Each row comes from the steps of one path. Every step used is in the known rows, and no mark comes twice. Write the path behind each row, first mark first.
(in the rows, 128 means zero)
Known rows
U -> P -> G -> L: [ 92 128  84 197 128 159 152 125 158 121  74 140  67 142 150 143 173  81
 112 143 115 135 121 142 109 118  84 108 152 136 174 110 131 132  99 114]
G -> P: [105 124 119 131 150 132 159 117 141 124 111 131 128 132 139 133 152 109
 118 128 138 126 149  94 106 133  93 140 151 119 112 146 118 154 134 111]
S -> G -> L -> K: [145 124 125 151 133 143 118 117 154 119 114 165  82 130 148 116 171 141
 125  92 120 161 147 130 145 139  98 106 163 126 158 104 141 129  83 163]
S -> G -> L -> R -> J -> K: [178  90 147 181 149 122 111 145 167 109 165 177  50  77 162  91 168 120
 145  51  98 186 177 119 167 142  81  58 153 104 171  80 151 123  81 177]
J -> R -> L -> G -> S: [ 75 115  86 183 158 134 113 123 173 180 132 152 103 146 180  81 125 145
 131 120  85 168 131  94 107 121  88  74 121 124 156 130 154 143 120 177]
J -> K -> L -> M: [187  98 164 174 157 105  75 129 156 181 166 109 120 124 122  83 117 110
 159 157 138 173 163 103 144  91 114  81 111 128  86  93 132 146  75 178]
S -> G -> L -> K -> J -> R: [147 112 150 160 148 130  96 138 164 106 156 174  59  95 169  85 161 129
 136  31 124 179 199 121 158 141  61  56 144 106 171  79 143 127  84 175]
G -> P -> X: [ 61 134  96 141 162 137 176 113 143 116 104 124 139 133 142 125 192  96
 132 136 116 127 152  70  84 118  84 148 162 121  98 181 103 188 135  88]
D -> J: [127 118 148 138 137 129 124 148 140 117 152 133 133  88 128 140 107 119
 141 111 128 152 168 111 139 129 113 101 122 114 121 110 138 121 123 125]
J -> K -> L -> G: [126  79  95 158 158 131 111 113 136 170 187 128 103  98 131  98 115 166
 158 138  86 163 151  97 120  90  89 116 123 115 114 109 144 140  92 185]
R -> L -> M: [157 137 144 174 157 124  82 127 162 171 130 108 135 156 130  99  99  88
 145 163 125 178 136 101 138 104 143  71 116 145 103 133 130 139  95 160]
R -> L: [132 147 110 148 148 130 106 123 152 152 133 126 107 134 121 116 123 113
 137 162 106 168 138 119 123 115 139  94 128 131 131 138 134 135 114 160]
D -> J -> R: [134 111 168 147 149 117 112 165 139 131 157 146 125  88 138 111 106 128
 137  94 127 158 188 107 162 129  94  78 105 116 125  94 145 131 125 137]
K -> L -> R: [159 130 128 143 159 114  91 143 128 147 156 163 112 131 119  97 143 123
 146 131 123 186 152 141 125 123 107  90 135 130 126 144 131 125  93 163]
U -> P: [ 92 131 112 154 151 126 154 127 135 108  93 126 127 131 129 141 150 101
  99 148 123 118 142 116 109 115 122 133 132 143 130 129 122 154 130 109]
G -> L -> M: [160 131 155 172 141 126  93 134 171 141 114 116 118 164 160 114 129  92
 152 136 135 158 109 118 150 111 125  75 120 137 127 111 141 132  91 141]
J -> K -> L -> R: [190 102 143 146 160  96  91 145 131 157 186 169  88  97 113  79 156 131
 158 127 129 185 171 134 147 124  97  85 127 119 127 105 134 139  83 185]
K -> L -> D: [168 141 136 139 152 115  97 139 124 140 178 127  97 132 115 113 137 114
 159 149 109 188 139 143 131 121 123  74 147 114 124 131 127 119 102 162]
X -> P: [ 92 141  89 140 133 132 144 122 137 119 115 129 137 132 118 139 179 123
 131 148 118 123 128 104 109 111 119 122 121 126 131 163 125 144 128 103]
K -> L: [127 140 112 145 145 129  97 122 142 155 143 122 116 136 118 119 130 125
 141 156 111 163 145 128 108 102 119 110 130 125 116 136 135 126 103 158]
M -> L: [138 119 150 165 137 134 115 142 148 141 146 140 110 132 131 108 124 118
 133 147 126 169 139 114 135 122 119 110 132 156 106 140 127 134 110 130]
P -> X: [ 85 140 102 135 141 135 145 126 129 123 119 122 140 128 127 118 166 114
 142 136 108 128 131 106 106 112 119 138 139 131 110 160 117 162 130 108]
D -> L -> R: [161 121 148 142 151 104  96 156 136 145 156 170 120 110 128  87 134 132
 151 145 131 189 164 116 136 139 110  83 124 147 118 145 139 142  87 153]
D -> L: [132 131 135 141 138 119 101 137 149 151 140 130 123 112 127 109 116 135
 142 172 123 164 157 105 124 116 119 100 118 143 106 138 139 144  98 147]
M -> L -> R: [166 113 162 162 152 121 111 163 135 131 160 177 108 130 131  86 137 115
 139 123 134 192 147 129 150 142 107  91 136 158 115 147 125 132 102 137]
X -> P -> G -> L -> R -> J: [120 127  87 193 137 155 132 153 167 105 146 175  61 110 139 114 201  74
 163  83 101 182 142 130 130 129  62  51 150 103 192 133 147 108  84 114]
R -> J -> K: [164  96 159 143 139 117 126 140 152 117 185 128  91  63 126 105 127 109
 149  91 120 145 181 110 159 121 109  96 125  99 137  74 143 129 114 149]
S -> G: [105 113 112 149 120 146 132 111 127 133  98 131 123 130 143 135 132 152
 101 108 111 124 135 118 116 131 119 139 147 132 128 139 120 123 121 138]
S -> G -> P -> X: [ 41 120  80 163 155 157 177  96 145 122  73 126 137 136 155 128 196 121
 104 115 102 124 159  62  70 123  77 160 182 123  97 192  95 183 128  97]
D -> J -> K: [162  87 163 137 138 113 127 150 143 124 176 140 113  55 124 120 119 129
 153 111 134 152 189 104 165 127 104  95 115 105 123  71 142 137 111 146]
U -> P -> G -> L -> D: [134 128 107 191 132 145 150 140 136 101 110 147  44 140 145 136 178  69
 130 133 109 160 112 154 128 137  87  70 168 123 180 102 123 122  96 119]
R -> L -> K -> J: [158 138 137 127 163 125  99 130 159 115 197 151  88  89 116  89 124  92
 162  95 131 198 206 120 140 125 110  63 140 108 146 108 137 128  90 175]
X -> P -> G: [ 81 121  67 164 110 159 152 117 129 134 109 133 114 129 114 136 177 117
 130 140 123 121 123 124  99 120  90 126 135 119 148 159 117 123 115  94]
S -> G -> L: [115 129 105 170 124 149 119 112 158 129  87 138  90 145 165 137 155 141
 113 114  96 143 118 125 120 126 111 107 150 130 153 125 139 124 103 151]
M -> L -> G -> P -> U: [ 71 101  72 196 167 161 182 100 149 131 136 136 114 132 170 117 161 122
 130 154 101 164 147  45 107  95  64 157 161 138  87 199  99 152 125 110]

Write each row's path
[168 134 150 157 160 124 107 161 164  97 166 166  77 109 154 106 151  84
 159  71 107 188 147 138 158 138  97  55 142 110 173 103 156 113  99 148]	G -> L -> R -> J
[163 106 142 161 156 117  97 133 167 145 204 121  82  74 116  96 127 105
 162 122 104 178 197 112 140  97 101  79 129  96 126  81 148 128  90 177]	R -> J -> K -> L
[164 109 173 143 150 127 107 151 160 103 206 161  94  86 126  85 126 100
 156  81 152 201 205 113 154 131  89  75 142 127 120 110 129 130  91 146]	M -> L -> K -> J
[167 135 140 130 143 125 115 133 154 112 146 161  84 127 134 109 165 114
 152 111 139 164 139 137 158 133 104  98 144 122 159  92 149 133  90 153]	G -> L -> K
[137 131 149 167 169 119  91 158 164 157 162 145 103  94 131 102 100 115
 146 127 102 196 199  98 161 116 101  45 105 121 128 104 149 136 109 167]	D -> J -> R -> L
[168 133 148 142 173 110  93 143 146 159 163 168  90 119 115  67 136 118
 143 122 129 188 184 118 169 127 102  71 123 130 141 103 141 148  96 179]	J -> R -> L -> K
[ 54 126  54 175  95 157 158 111 164 141  85 150 108 148 145 132 203 109
 122 135 138 114 106 127  76 137  83 113 146 109 170 157 129 127 119  93]	X -> P -> G -> S
[ 82 155  51 158 125 133 167 103 139 108 107 123 128 131 126 143 214 115
 132 176 118 116 130  94 114  94 120 142 126 113 130 190  99 140 137  89]	X -> P -> U
[160 127 170 181 170 110  62 147 173 160 171 116 114 119 150  67  88  78
 155 104 129 200 189  95 156 105 110  22  99 126 115 111 136 136  95 173]	K -> J -> R -> L -> M
[ 97 137  86 150 144 135 180  98 142 115 105 126 122 134 150 139 189 101
 117 158 138 119 151  83 111 115  91 160 156 109 112 177  89 146 138  98]	G -> P -> U
[130 117 153 136 140 114 108 149 140 116 171 137 108  93 147  98 119 117
 138  69 127 148 183 120 144 127  96  76 111 108 141 104 134 125 129 143]	K -> J -> R
[211  80 208 168 150 107 113 178 140 119 227 154  73  55 121  93 123 106
 173 119 127 219 191 103 193 138  99  40 133 119 106  75 133 132  93 156]	M -> L -> D -> J -> K
[169 128 155 149 161 117  91 159 136 128 202 132 103  94 116 120 115 110
 172 133 108 212 178 128 144 120 110  45 142 100 115 112 137 113  95 158]	K -> L -> D -> J
[ 90 136  58 181 113 164 140 122 161 133  97 142  76 144 134 140 199 106
 144 145 106 139 102 129 109 114  83  98 138 118 177 143 137 126  96 108]	X -> P -> G -> L
[134 137 134 155 159 119  86 144 166 141 178 135  87  99 140  83 113  99
 145  99 104 187 195 111 139 115 106  42 110 111 143 114 139 132 116 175]	K -> J -> R -> L
[168 126 167 137 156 112  95 157 167 103 185 170  62  93 154  79 154 106
 162  54 138 183 194 131 172 134  72  44 124 104 173  68 154 132  92 168]	G -> L -> K -> J -> R
[ 65 103  86 150 129 146 148 112 152 140 122 140 133 141 180 119 130 154
 127 105 109 126 103 108  88 131  99 128 139 117 148 136 144 128 132 137]	L -> G -> S
[175 149 132 144 151 118 104 139 132 136 164 132  87 131 117 110 131  99
 153 153 100 192 131 132 146 134 140  56 145 119 136 133 129 127 112 163]	R -> L -> D
[179 142 151 155 162 104  93 154 129 150 172 147  78 128 126  84 130 107
 151 136 100 196 148 128 168 135 122  35 126 123 140 117 131 133 114 174]	J -> R -> L -> D
[127  70 118 167 169 134 109 134 147 159 211 131 109  57 133 107  94 161
 172 118  85 187 194  80 132  89  75  90 117 102 107  86 155 133  85 181]	D -> J -> K -> L -> G
[202 109 153 142 150  99  98 138 124 146 205 137  71 100 108  94 147 122
 168 145 117 185 158 135 153 119 113  66 138 103 124  91 127 132  91 180]	J -> K -> L -> D
[161 110 174 118 153 107 106 154 134 107 196 166  99  80 132  75 132 119
 150  48 153 164 210 123 163 140  78  74 122 105 145  82 136 130 107 152]	L -> K -> J -> R
[163 121 183 194 178 113  65 167 174 175 162 126 132 112 141  80  79  90
 154 129 124 208 194  81 173 105 108  24  94 134  98 101 145 140  90 169]	D -> J -> R -> L -> M
[168 110 177 174 162 126 104 171 154 112 190 170  96 101 136  83 126  88
 151  88 123 213 175 117 157 137  96  67 143 138 125 132 140 117  98 136]	M -> L -> R -> J
[ 35 107  72 168 186 150 163 114 151 147 137 123 146 113 155 107 155 138
 152 159  75 166 169  24  66  93  57 136 152 135  73 199 126 201 106 115]	D -> L -> G -> P -> X
[ 84 109 105 153 141 150 162  99 140 128  83 133 125 135 156 139 159 135
  91 106 120 123 157  83  91 136  87 148 169 122 112 162 108 147 124 123]	S -> G -> P
[175 121 176 161 171 104  78 174 133 143 208 148  90  91 125  98 114 113
 168 114 109 217 197 122 165 123  88  21 126 103 121  98 143 119  98 169]	K -> L -> D -> J -> R
[157 130 142 156 168 119  89 152 152 130 194 155 101 103 123  95 129  96
 160  96 109 206 184 131 132 119  96  67 142 110 131 129 144 111  90 160]	K -> L -> R -> J
[162 109 129 145 145 112  97 123 146 163 166 127  93 102 112 102 141 134
 150 154 121 160 163 121 130 102 110 103 122 116 118  97 135 143  94 178]	J -> K -> L
[190  89 163 170 136 122 114 150 152 106 172 154  51  68 156 122 153 132
 156  86  99 194 170 115 178 144  91  36 153  94 153  62 144 123  83 176]	S -> G -> L -> D -> J -> K
[ 82 114  90 179 126 156 161 124 127 126  82 133 103 130 127 139 148  95
  99 135 130 117 138 137 100 124  90 138 148 138 147 124 113 132 115 101]	U -> P -> G
[104  91 118 175 149 154 130 131 137 146 162 135 123 127 148 107 100 150
 140 129  91 171 127  90 122 109  98 121 131 154 105 150 136 133 112 142]	M -> L -> G
[158 118 153 106 141 121 122 137 138  93 188 152 108  82 123 104 129 110
 154  62 156 159 194 130 141 139  99  99 139 102 142  98 131 121 107 141]	L -> K -> J
[164 121 164 154 163 112  93 166 155 126 188 165 107  78 131  86 119 104
 160 112 116 207 196 109 144 133  99  59 128 128 125 131 153 127  85 153]	D -> L -> R -> J
[166 131 166 185 169 109  70 143 161 186 134 124 125 153 139  71 101  94
 140 146 126 184 152  98 161 105 122  49 101 148 108 120 136 147  94 170]	J -> R -> L -> M
[202  83 158 175 121 133 123 165 143 120 194 157  31  63 136 112 146  98
 183  96 122 195 157 145 184 148  68  32 148  85 172  46 146 106  74 155]	P -> G -> L -> D -> J -> K
[ 53 119  77 190 110 152 168 117 161 130  62 148  96 147 158 138 175  87
  92 130 144 111 124 138  72 140  84 125 160 126 169 122 122 135 118  99]	U -> P -> G -> S
[117 126  96 207 120 157 118 126 169 149  95 123 106 163 145 122 175  79
 152 146 127 149 100 113 124 103  90  72 126 133 147 139 132 129  75 109]	X -> P -> G -> L -> M
[159 118 154 139 155 117 118 157 135 100 175 161 111  94 133 104 131  98
 147  66 122 173 165 130 151 145 104  84 139 113 145 120 141 111 115 133]	L -> R -> J
[163 132 147 125 146 126 108 139 167  87 179 156  75  96 147 105 152 100
 168  70 142 178 176 133 152 134  92  69 142  99 169  82 149 125  89 156]	G -> L -> K -> J
